Each row comes from the steps of one walk. Every step used is in the known rows, and no mark comes twice. Write the walk behind each row, first mark first.
In the rows, 128 means zero.
Known rows:
teli > kito: [117 125 119  88 130 143 130 112 131 131 149  93 125 169 135 140 117 119
 168 151  63 174 192 139 117 103 176 132 163 142 116 138  86 146 113 131
 136 113 184 132 108 124 102 118 125 140 115  82 142 123 110  98 123 154
 119 128  79 130 132 173 142  95 145 121 119  97 111 113 137 142 111 152
 145 128 139  97 107 145 135 115]
livi > kito > lukif > peba: [115 115 127 113 113 104 135  90 129 125 149 125 145 169 123 125 116 129
 162 135 131 150 192 145  88  96 154 144 152 138 132 140  94 127 114 137
  95 167 132 117 107 139 117 142 134 124 134  86 183 112 126 135 120 141
 122 172 114 130  88 166 143 105 135 120 114 110 107 122 152 129  93 136
 142 130 125  98 103 151 153 128]
teli > kito > livi: [106 136 114  85 115 144 143 132 137 127 140  89 132 172 144 133 118 123
 173 148  69 164 188 139  94  99 185 147 152 135 120 141 107 152 118 136
 133 153 174 153 104 110  94 128 124 143 117  83 161 126 115 109 116 175
 124 133  75 132 141 177 143 105 150 118 124  99 101 119 146 149 112 148
 142 118 140 112 101 149 137 118]
kogep > lukif > peba > livi > zugel: [137 107 116 156 117 134  91  92 111 113 133 134 136 174 102  82 119 115
 161 115 167 151 170 143 160 123 138 158 164 139 161 147 119 138  97 113
 110  10 145 125  96 167 126 123 138 140  93 103 155 114  90 115 155 142
 125 142 123 112 120 127 139  95 146 118 120 132 122  84 136 129  91 136
 136 131 137  95 141 152 150 157]
peba > lukif: [131 118 139 104 117 126 120  89 131 123 145 129 136 169  94 102 121 126
 158 135 142 161 175 134 171 110 163 144 151 141 131 135 106 107 107 119
 114 145 111 136  98 143 111 125 138 131 103  98 175 119 104 137 130 153
 107 134  71 114 106 136 147 108 130 111 127 125 117 117 135 133 105 116
 138 129 144  77 131 143 139 123]
teli > kito > lukif: [111 134 116  77 125 127 142 121 141 130 150  82 131 169 143 139 115 126
 175 150  64 165 193 138 100 100 173 144 150 142 110 140  80 135 115 135
 136 172 190 148 108 137  94 116 125 143 128  82 156 122 119 115 113 156
 121 137  73 123 131 190 141  98 145 121 116  97 106 120 147 138 112 155
 144 128 131 108 106 146 141 107]
kogep > lukif > zugel: [137 112 107 151 117 140 108 110 119 122 137 121 134 177 133 101 118 115
 159 127 141 128 185 147 133 116 135 147 162 141 151 148 101 149 104 110
 111   9 129 119  96 165 120 125 137 136  94 107 168 116 112 110 138 120
 122 130 118 116 117 140 143  96 153 115 111 119 125  95 138 137  95 152
 138 132 132  87 129 148 145 181]
peba > livi: [130 120 113  99 111 128 114  81 131 106 143 124 133 175  59  97 119 120
 162 134 136 155 192 141 178 112 179 127 161 134 147 132 129 125 104 122
 115 119 148 146 102 151 115 115 134 129 108  99 155 125  79 126 114 171
 107 137  93 125 117 131 144 121 143 123 127 120 101 107 146 145  97 120
 138 132 130  85 128 145 147 106]
teli > kito > lukif > zugel: [110 130 114  96 116 127 133 121 141 131 152  88 137 167 139 143 113 131
 174 147  71 170 194 143  93 101 165 143 148 141 118 142  82 125 103 143
 136 168 175 144 104 146 100 117 126 146 122  77 155 121 122 121 119 145
 124 138  90 113 127 195 142  99 151 124 115 103 110 115 142 141 110 150
 140 127 131 112  99 148 144 130]
kito > lukif > peba: [119 118 116 108 121 113 131 105 141 123 146 105 137 168 139 111 117 134
 170 127 115 166 186 142  80  97 180 158 153 140 121 141  93 101 116 130
 116 171 145 142 104 171  97 121 129 142 136  95 178 117 103 137 110 158
 119 160  99 131 111 167 141 115 142 123 110 101 109 107 158 129  87 136
 138 131 133 101 120 147 148 122]
zulom > kogep > livi > zugel: [142 123 117 100 121 145 110 115 143 104 154 124 124 180 116 100 144 126
 166 125 166 125 187 133 149 130 178 153 166 134 181 140 109 110 117 101
 109  15 169 105  83 143 109 105 127  96 126 108 142 114  82 106 111 112
 115 143 155 150 133 156 177  90 146 122 126  93  94 102 152 151  85 144
 151 135 141  85 151 145 162 137]
peba > lukif > zugel: [128 111 133 134 105 127 105  90 134 121 142 139 147 170 100 109 115 131
 157 129 153 167 177 143 160 110 149 140 149 138 145 137 106  93  93 129
 112 138  86 135  93 151 118 128 143 134  97 100 174 119 105 148 142 140
 113 125 101  99 100 142 147 108 140 117 126 135 119 110 127 137 100 106
 135 129 145  81 120 146 142 153]
kogep > zulom: [141 111 117 102 132 144 125 116 133 115 151 123 114 171 155  95 142 133
 158 144 123 147 180 134  84  98 234 132 155 141 143 144  82 136 118 109
 123  71 159 127 110 141 107 106 128 129 125 104 163 123  96 144 104 165
 112 137 120 169 127 133 154  91 142 113 112  71 113  99 161 150  89 122
 148 140 142  68 129 140 138 125]
sunok > lukif > peba: [132  73  94 144 114 134 102 107 133 120 141  67 121 165 127 109 112 135
 162 108 124 191 174 154  85 117 153 148 166 150 117 143  99 111 105 123
 116  83  79 116 107 155 113 110 143 123 109  93 164 110  92 119 140 133
 121 129 117 134 102 157 145 103 144 115 105 109 113  89 137 128  79 146
 136 123 161  87 130 145 140 125]
lukif > peba > livi > kito: [120 103 126 141 114 126  99  64 121 113 139 147 142 169  90 107 118 121
 155 125 149 183 189 148 143 108 162 134 167 134 154 137 125 118 101 137
 106 111 127 123 104 151 130 133 136 131 111  89 150 118  82 131 148 165
 117 150 133 121 101 138 137 110 141 125 123 127 107  99 138 132  83 106
 137 131 146  93 114 148 146 124]
zulom > kogep: [136 122 113  90 135 145 129 107 139 114 151 116 120 173 141 109 146 137
 163 137 132 147 190 133 126 118 202 140 165 139 149 140  77 112 126 104
 115  63 160 105  98 134  98 110 123 108 134  98 147 121 102 113 104 148
  99 126 131 163 120 144 168  96 143 113 124  85  91 117 157 150  86 144
 155 138 145  77 138 141 146 117]
zulom > kogep > livi > kito > lukif: [136 134 116  84 122 135 130 108 141 110 155 126 127 179 126 109 146 124
 168 131 154 119 205 134 137 126 174 157 165 133 175 140  99 123 127 105
 104  70 177 104  89 141 112 116 125  87 137  97 155 113  93 115 106 113
 114 146 150 164 119 169 178  86 141 121 120  91  90 119 159 150  91 147
 152 140 136  91 130 141 164 128]
kito > lukif: [124 128 115  85 120 110 146 114 144 124 150  91 134 171 129 113 119 130
 173 138 100 141 189 140  93  99 180 151 148 140 114 138  88 116 120 121
 116 184 150 151 103 165  93 117 127 135 135 103 184 120 114 132  91 151
 113 155  78 135 114 167 146 116 143 117 111  95 104 119 165 136  97 150
 140 132 121  95 126 146 150 116]
livi > peba: [124  99  72 118 133 126  94 137 132 114 154 110 128 168 113  85 116 127
 161 134  89 149 166 139 119 100 180 138 155 143 123 141 113 110 111 118
 115  85 140 125 112 136 112 118 129 140 118  98 164 116 105 114 130 142
 117 139 116 129 107 132 149 110 141 117 114 112 108  93 145 134  82 135
 141 125 137  80 120 141 140 134]
sunok > livi: [136  92 115  88 104 135 112 125 133 130 142  89 120 176 110 134 115 126
 162 118  77 155 160 145  99 115 172 151 163 131 119 138  94 140 112 124
 115  97 127 133 108 153 109 124 136 141 102 104 162 116  62 111 115 111
 124 142 102 143 146 158 133 111 150 114 110  96  97 103 144 146  86 145
 134 122 131  88 133 136 157 113]
teli > kito > livi > sunok > lukif > zugel: [105 126 120  97 103 140 132 131 145 123 139  74 125 169 129 150 113 130
 172 137 103 163 170 147  73 103 157 147 148 143 132 142 116 144  97 134
 129 142 130 150  95 114 101 120 137 150 107  85 160 122 127 120 123 152
 126 120  84 105 141 186 143 103 154 116 123 110  93 112 137 143 109 150
 139 119 143 115 107 156 144 135]
kogep > lukif > peba > livi: [137 112 115 145 121 140  98  89 106 115 132 131 131 174 111  82 121 114
 159 117 152 153 182 143 159 122 141 158 168 138 157 146 118 145 105 111
 113  24 151 122  98 168 124 124 135 138  95 100 156 115  86 115 152 149
 120 136 114 118 122 127 136  96 145 116 116 125 121  88 139 131  92 137
 138 134 140  94 134 146 145 153]
livi > peba > lukif: [126 101  86 118 123 120  87 126 132 115 151 125 135 167  99  81 117 129
 159 129 115 159 157 135 157 108 169 148 145 144 132 142 122  93 102 120
 114 115 118 128 103 135 117 123 134 138 107  97 168 113 103 134 146 148
 116 131 103 109 102 124 148 106 135 113 123 131 113  97 135 132  89 113
 141 125 144  79 121 139 141 132]

Which walk is each row?
[110 131 117  93 118 126 127 107 134 125 146  97 134 168 123 133 114 129
 173 143  86 186 194 140 113 104 171 148 152 141 124 140  92 121 105 142
 138 179 187 148 106 146 102 118 126 147 124  77 146 120 105 127 128 167
 124 141  91 117 134 184 134 101 147 125 117 107 107 110 141 135 107 137
 140 128 138 115 103 147 144 109] | teli > kito > lukif > peba > livi
[107 132 117 100 110 138 129 138 142 124 140  91 138 172 143 133 117 126
 174 141  88 160 171 139  98 101 176 148 148 136 127 144 115 139 105 137
 127 132 171 154 101 107  97 125 128 146 116  86 157 124 119 113 122 168
 130 142  86 114 143 177 141 104 154 117 129 104 102 111 141 146 109 143
 141 115 136 113 114 156 142 120] | teli > kito > livi > zugel
[134  80  89 118  96 125  78 139 137 124 146 110 131 172  93 116 111 137
 162 111  88 165 140 144 123 121 159 159 149 133 133 142 111 104  92 130
 116 114  99 134 104 159 121 128 143 146  92  98 162 110  67 137 150 103
 129 138 127 116 138 147 136 108 147 111 114 123 102  90 128 139  82 119
 129 119 139  89 122 134 158 134] | sunok > livi > peba > lukif > zugel
[139 112 125  98 120 146 112 105 142 105 152 110 108 174 110 111 143 131
 166 114 184 139 186 139 120 130 163 158 170 140 184 141 114 113 114  93
 112  23 145 103  80 152 111 101 135 104 120 105 141 111  85 114 118 106
 111 120 150 149 130 163 178  84 146 121 122  96  89 100 149 145  83 145
 152 138 152  90 149 144 164 132] | zulom > kogep > livi > sunok > lukif > peba
[132  82  81 101 108 129  90 147 135 124 146  96 123 173 107 120 111 132
 164 116  66 154 144 144 101 116 173 156 158 132 123 142 103 125 105 123
 116  89 128 128 112 152 116 123 137 146 101 100 161 111  67 115 132 104
 129 144 124 135 143 146 132 109 150 115 110 105  93  90 141 142  79 135
 135 120 133  87 127 133 157 120] | sunok > livi > peba
[135 107 131  95 107 134 112 108 138 109 151  93 107 177  68 112 117 105
 166 117 169 119 183 146 119 121 126 149 172 144 161 135 143 139 103  95
 109  38 116 133  86 160 120 101 145 120 100 110 161 112  85 103 112  87
 123 131 104 124 131 173 163  96 145 128 114 107  94  96 145 133  93 162
 140 135 139  92 149 147 165 147] | kogep > livi > sunok > lukif
[109 128 136  86 101 131 146 120 148 113 135 103 120 173 112 123 123 127
 166 134 142 126 161 143  70  94 177 152 154 137 143 137 142 142 111 115
 106 145 110 162  88 123  97 127 135 150 114 105 183 126 122 128  90 167
 113 138  75 123 135 150 150 125 151 114 128 105  80 114 159 141  96 146
 142 122 133 103 129 158 152 134] | kito > livi > sunok
[121 124 116 112  99 107 120  76 134 107 147 133 149 175  59 112 116 126
 164 134 155 146 196 146 163 108 155 129 147 130 157 136 125 124  96 139
 100 176 128 140 101 151 125 131 139 121 115  92 167 121 101 143 120 156
 118 155 114 111  99 150 144 116 141 122 125 130 101 118 147 142  99 117
 136 133 118  94 106 150 156 117] | peba > livi > kito > lukif > zugel
[133  76  89 144 110 130  95  97 131 113 136  74 126 166  98 102 112 136
 165 104 138 192 175 152 114 122 153 146 163 150 130 139 116 109  99 123
 117  99  80 126 106 159 118 107 145 122 104  93 156 113  80 127 143 143
 120 127 118 126 100 150 140 104 146 119 110 118 109  88 136 130  80 133
 133 125 159  88 133 147 143 115] | sunok > lukif > peba > livi
[135  74  95 154 104 127  88  99 133 108 139  75 129 167  93 105 110 136
 163 103 156 190 165 153 115 122 147 146 160 148 136 141 119 102  92 123
 112  88  76 127 103 161 120 106 148 124 102  97 157 110  81 127 147 137
 124 137 123 112 103 149 141 104 146 117 113 124 112  82 132 130  79 129
 133 123 156  90 137 151 147 119] | sunok > lukif > peba > livi > zugel
[106 131 100  94 119 136 122 140 136 122 141  96 135 169 138 116 115 130
 173 145  71 169 171 138 115 103 178 156 144 138 124 143 119 131 108 141
 133 163 164 151 103 106 101 128 128 147 113  80 161 122 115 121 138 172
 129 129  81 114 136 168 143 105 147 115 126 119 101 112 137 144 109 129
 139 115 144 112  99 147 137 119] | teli > kito > livi > peba > lukif
[129 100 121  89  96 111 127 117 135 131 148  97 131 175 105 149 112 132
 169 121  87 140 165 147  87 112 156 155 151 131 125 138  88 144 111 132
 101 155 128 126 108 147 114 138 140 130 114  97 177 110  86 126 115 104
 131 163 109 142 133 171 133 107 142 113 109 103  92 116 149 141  91 144
 133 119 119  98 116 141 165 112] | sunok > livi > kito > lukif
[120 121 109 112 107 112 132 114 148 125 150 101 146 173 129 120 116 136
 170 134 114 145 189 146  82 100 167 147 143 139 127 140  91 103 106 132
 114 179 125 145 100 173 100 120 132 139 129  99 183 119 117 142 104 140
 119 154 106 116 109 174 147 117 150 125 110 106 110 113 155 137  92 141
 136 131 123  98 116 148 153 142] | kito > lukif > zugel
[122 103 137 125 110 129  99  66 128 110 137 139 127 166  69 111 118 125
 154 123 171 183 173 147 131 108 164 138 168 139 161 136 130 111  91 128
 112 101 118 129  96 163 120 120 139 149 107  98 144 120  84 131 137 162
 111 133 120 107 114 139 140 113 145 126 126 125  99  90 138 129  82 111
 137 135 146  94 130 151 149 128] | lukif > peba > livi > sunok
[123 129 119  97 104 107 128  74 131 108 147 127 145 175  57 109 118 123
 166 136 150 143 195 142 167 109 162 132 146 132 150 134 124 129 104 137
 102 180 144 142 104 146 120 129 137 120 121  94 167 120 101 139 114 160
 116 160  98 120 102 149 145 114 136 121 125 126  97 120 151 141 100 119
 138 134 118  94 111 150 156 103] | peba > livi > kito > lukif
[141 122  96  96 127 144 101 125 136 104 156 129 123 176 113  85 144 128
 166 124 150 131 188 131 162 132 178 161 159 138 180 141 115 101 120 101
 116  42 168 107  88 141 113 108 126  97 125  99 146 112  80 117 124 118
 112 129 153 152 124 148 178  87 142 120 126 104  98 104 150 148  85 129
 151 137 147  85 135 135 156 128] | zulom > kogep > livi > peba > lukif
[142 121 104 124 126 149 116 109 131 114 145 123 127 175 145 101 145 137
 163 128 152 134 187 137 136 129 170 154 161 141 173 150  81 125 116 101
 114   4 154  94  90 149 109 114 129 110 116 106 149 116 110 115 127 125
 108 122 150 149 121 141 166  85 149 109 120 100 106 107 150 151  89 147
 151 139 141  84 140 144 150 154] | zulom > kogep > lukif > zugel
[128  94 136  96 108 126 125  97 147 116 147  72 103 166  81 141 115 130
 161 122 169 146 156 148  79 108 139 129 158 154 133 136 111 129  94 102
 108  85  78 126  94 144 107 100 149 141 102 105 161 116 124 119 106 114
 111 117  79 106 116 156 149 103 142 111 118 108  88 102 141 126  93 164
 142 130 139  82 148 155 154 130] | livi > sunok > lukif
[130 115 119 119 104 122  97  88 138 101 144 125 144 176  45  98 116 125
 163 128 167 150 168 139 183 115 165 126 152 134 156 136 136 108  89 123
 106  98 136 147  99 152 119 112 138 130 105 100 149 121  85 128 119 159
 115 152 109 103 118 129 141 119 148 122 135 126 105  97 140 142  93 118
 138 129 125  86 140 155 153 113] | peba > livi > zugel
[109 129 130  88 118 125 127 103 135 122 147  97 128 165 105 141 113 130
 172 137 103 181 185 142 102 102 165 148 152 142 130 139  99 121  99 139
 135 179 178 148 100 147 104 115 130 154 122  80 145 120 112 129 124 159
 122 137  85 105 135 188 136  99 145 126 122 110  99 109 139 133 108 139
 141 129 136 116 109 152 147 112] | teli > kito > lukif > peba > livi > sunok
[132  77  94 145 106 125  95  87 128 113 138  78 128 168 101 110 112 134
 163 105 146 188 178 155 112 120 144 145 160 146 131 141 117 114  98 128
 109 107  77 117 107 152 123 115 146 116 106  90 159 110  86 127 146 138
 122 134 119 122  95 151 141 101 142 118 110 125 109  91 136 130  80 132
 132 127 156  88 125 149 146 115] | sunok > lukif > peba > livi > kito
[130 108 127  95 100 122 111  78 138 101 144  98 118 171  30 113 115 126
 162 122 180 151 170 147 155 118 149 128 155 145 156 132 137 123  89 111
 110 121 104 143  93 156 118 102 147 134  97 100 149 120  94 132 115 147
 108 121  86 100 117 139 145 112 143 116 127 125  89 101 138 136  96 132
 139 133 133  88 140 153 156 108] | peba > livi > sunok > lukif
[142 119 112 122 134 152 116 105 126 114 142 127 119 173 154  95 146 133
 162 124 156 147 185 136 132 129 174 162 167 140 168 149  83 124 122 101
 114   4 165  95  93 149 108 116 125 111 122  98 143 115 101 111 130 140
 108 119 144 154 124 135 163  84 146 110 120  98 107 103 151 143  85 144
 151 137 149  84 143 144 147 141] | zulom > kogep > lukif > peba
[134  83  94 103 101 125  84 141 136 124 145 101 125 171  94 113 111 134
 164 114  83 162 138 140 126 120 164 162 149 133 128 140 112 109 100 127
 115 119 115 133 107 148 118 126 141 144  94  97 163 110  65 129 142 104
 129 138 112 124 139 144 133 108 144 110 115 118  98  93 134 138  84 120
 131 122 139  88 128 133 157 117] | sunok > livi > peba > lukif
[126  86 138 115 106 128 113  92 142 115 144  79 105 163  87 138 114 131
 159 116 173 165 155 151  70 109 137 138 164 153 139 138 117 118  91 108
 107  85  70 118  92 152 111 104 151 146  99 103 157 113 115 124 119 117
 113 119  97 103 114 157 147 102 145 113 115 113  91  95 137 122  86 157
 141 132 145  88 144 156 152 134] | livi > sunok > lukif > peba
[126 121 120 107 108 118 117  70 124 106 146 135 143 175  55 110 119 118
 161 139 151 146 195 143 180 110 161 124 157 131 154 133 127 136 103 131
 100 137 138 130 104 136 126 130 138 118 110  95 157 121  94 127 123 159
 114 151 106 120  99 135 144 113 136 119 129 127 101 117 144 141  98 117
 139 133 124  86 113 148 151 107] | peba > livi > kito
[117 120 121 118 106 103 137  95 133 124 152 119 151 171 122 137 115 130
 164 138 135 132 195 148  92  97 143 135 146 138 134 139  93 128 107 141
  93 173 118 121 103 142 119 143 136 123 131  91 187 114 134 136 116 125
 122 164 117 124  88 169 147 108 139 120 116 112 104 125 151 135  95 141
 140 130 118  96  97 151 155 141] | livi > kito > lukif > zugel
[138 118  94 109 122 144  95 123 139 105 156 132 126 176 112  86 143 131
 164 122 158 133 188 135 159 131 173 159 162 137 183 142 116  93 111 106
 115  41 156 106  86 150 115 110 128  98 121 102 148 112  80 124 131 113
 114 127 169 145 123 152 179  86 147 121 126 108  97 101 145 152  83 124
 150 135 148  86 134 137 158 147] | zulom > kogep > livi > peba > lukif > zugel
